What can hang from each mark:
zitut: milud
fomo: kazib linib zitut
linib: fomo milud
rizif: kazib
kazib: bikov fomo milud pelog rizif
milud: kazib zitut
bikov: kazib

Each row was made from one small tree. Brackets hold a mark, then the marks that hang from it, in alphabetical order. Every link used is in the known rows. Write each row's tree.
Known rows:
[linib fomo [milud [kazib pelog] zitut]]: [-4,6,-15,6,-3,-10,-4,0,10,-8,-23,-24,2,-5,1,0,0,-4,21,-10,39]
[zitut [milud [kazib bikov fomo rizif]]]: [-5,13,-6,6,-3,-3,5,11,-9,-4,1,3,0,-13,2,-1,-5,2,0,-14,30]
[kazib bikov [milud zitut] pelog rizif]: [10,-6,-5,3,2,13,5,23,-19,-17,-5,32,9,-21,4,10,-1,1,-8,-13,7]
[kazib bikov [fomo linib [zitut milud]]]: [-11,8,-30,2,-12,12,3,18,-27,-8,48,1,2,-11,6,4,0,3,-11,-1,8]
[zitut [milud kazib]]: [-5,17,-1,8,-2,-19,0,-1,2,0,-28,-5,-1,-6,7,-3,1,2,3,0,44]
[linib milud]: [-8,11,-8,7,3,-6,-6,9,-5,1,-44,-4,4,-5,7,-2,-1,-2,16,-5,38]
[rizif [kazib bikov fomo [milud zitut] pelog]]: [-4,4,-23,6,-2,5,8,11,-21,-5,3,5,10,-13,10,10,-1,-3,-7,1,6]
[linib fomo [milud [kazib bikov pelog]]]: [-7,14,-12,8,-3,4,0,5,-2,-4,-26,-17,-3,-11,0,-4,-4,-3,19,-18,39]
[bikov [kazib [fomo linib [zitut milud]] pelog rizif]]: [-7,9,-12,-3,-9,9,8,17,-5,-11,13,15,9,-10,5,15,16,6,-5,-4,6]
[linib [fomo [kazib pelog]] [milud zitut]]: [-4,1,-24,3,-1,-10,-1,3,0,-6,-26,-20,0,-8,7,1,-2,-5,12,5,25]
[fomo [kazib bikov milud pelog rizif] linib zitut]: [1,-3,-14,-3,-13,20,2,21,-8,-19,44,25,7,-20,9,5,13,7,-15,22,-6]
[fomo [kazib bikov pelog rizif] linib [zitut milud]]: [3,9,-16,-3,-16,7,-1,15,0,-16,47,16,2,-17,11,3,18,9,-22,22,-8]
[milud zitut]: [-3,-7,-1,4,-1,-21,1,7,-2,-5,-19,-1,9,-2,10,7,-6,0,-6,5,21]
[zitut [milud [kazib rizif]]]: [-3,15,4,7,0,-15,-1,3,5,-3,-22,2,2,-7,4,-3,-1,3,4,-6,39]
[milud [kazib bikov [fomo linib] pelog rizif] zitut]: [3,-4,-3,-1,-13,-1,3,19,12,-17,33,5,10,-18,2,13,4,4,-13,-10,4]
[zitut [milud [kazib bikov [fomo linib] rizif]]]: [-5,16,-10,4,-8,-2,0,11,-4,-7,15,-2,2,-14,3,1,-2,3,-1,-11,27]
[milud kazib zitut]: [-4,-5,8,5,-8,-25,2,2,16,-6,-12,-8,7,-3,8,4,-3,1,-1,6,31]
[kazib bikov fomo [milud zitut] pelog rizif]: [4,-9,-17,1,4,21,11,30,-30,-16,11,30,9,-24,0,14,-4,-2,-8,-21,2]
[bikov kazib]: [-13,5,5,4,-5,-8,9,8,-5,1,-41,4,6,-4,11,10,-2,3,2,2,29]
[milud [kazib [fomo linib] pelog] zitut]: [-1,-3,-6,-1,-11,-14,1,10,18,-12,10,-8,10,-10,6,13,9,0,-10,1,17]

Which tree is each row?
[-2,-6,-16,2,4,35,13,32,-37,-16,25,40,8,-21,-3,9,0,0,-7,-18,0]
[kazib bikov [fomo zitut] milud pelog rizif]
[-8,-5,-24,-1,-7,33,5,30,-35,-17,55,22,11,-18,0,6,-5,2,1,-9,5]
[kazib bikov [fomo linib zitut] milud rizif]
[-8,10,-6,8,-8,-4,3,4,-8,-5,16,5,-1,-3,7,-6,4,4,-4,7,27]
[fomo [zitut [milud [kazib bikov]]]]
[-3,5,12,1,-2,-1,9,15,2,-5,-41,21,9,-10,7,14,6,5,-4,-8,16]
[bikov [kazib pelog rizif]]
[-4,-14,-16,1,7,7,6,22,-25,-12,2,15,14,-13,1,10,-13,-3,9,-13,19]
[kazib fomo [milud zitut] rizif]
[2,-5,0,-3,-9,-10,1,15,21,-16,19,2,13,-12,2,14,7,2,-8,-6,11]
[milud [kazib [fomo linib] pelog rizif] zitut]
[-5,6,-6,7,-6,-16,-7,2,14,-4,-23,-14,5,-3,7,-2,2,-1,18,1,40]
[linib [milud kazib zitut]]
[3,17,2,7,-3,-6,2,9,1,-6,-15,11,-1,-14,4,0,5,4,-7,-11,28]
[zitut [milud [kazib bikov pelog rizif]]]
[-3,-4,-4,1,1,2,11,15,-13,-7,-15,3,1,-15,3,4,-13,0,-8,-6,12]
[linib [fomo [kazib bikov pelog rizif]]]
[2,-3,9,4,-6,-22,2,4,20,-9,-19,0,6,-7,7,8,7,1,-8,3,24]
[milud [kazib pelog] zitut]
[-2,16,1,8,-4,-8,1,7,-2,-4,-9,4,0,-11,4,-4,-3,4,0,-9,33]
[zitut [milud [kazib bikov rizif]]]
[2,8,-14,-4,-12,-2,-3,10,8,-15,33,13,5,-12,11,4,21,8,-18,25,-1]
[fomo [kazib pelog rizif] linib [zitut milud]]
[1,-3,-31,0,-7,17,4,24,-26,-16,21,11,8,-23,6,15,3,-2,-12,-7,5]
[kazib bikov [fomo linib] [milud zitut] pelog]
[-9,11,-10,5,-2,3,0,11,5,-4,-16,-1,3,-8,2,0,11,-2,13,-7,31]
[linib [milud [kazib [fomo zitut] pelog]]]
[-9,8,-18,-1,-11,0,4,13,1,-7,-15,-3,9,-11,10,18,13,1,2,-2,15]
[bikov [kazib [fomo [linib [milud zitut]]] pelog]]
[-9,3,-14,3,-5,-10,5,3,-9,-2,6,5,-2,-4,12,-4,6,3,-9,28,16]
[fomo kazib [zitut milud]]
[6,1,0,5,5,20,6,26,-24,-13,-20,37,7,-23,2,8,-2,1,-6,-18,14]
[kazib bikov milud pelog rizif]
[-4,11,-28,1,-10,16,4,21,-21,-12,39,11,2,-16,6,8,12,2,-22,-5,-1]
[kazib bikov [fomo linib [zitut milud]] pelog]
[-9,11,-19,2,-11,7,4,12,-10,-6,32,1,10,-8,10,9,8,2,-18,7,-5]
[rizif [kazib bikov [fomo linib zitut] pelog]]
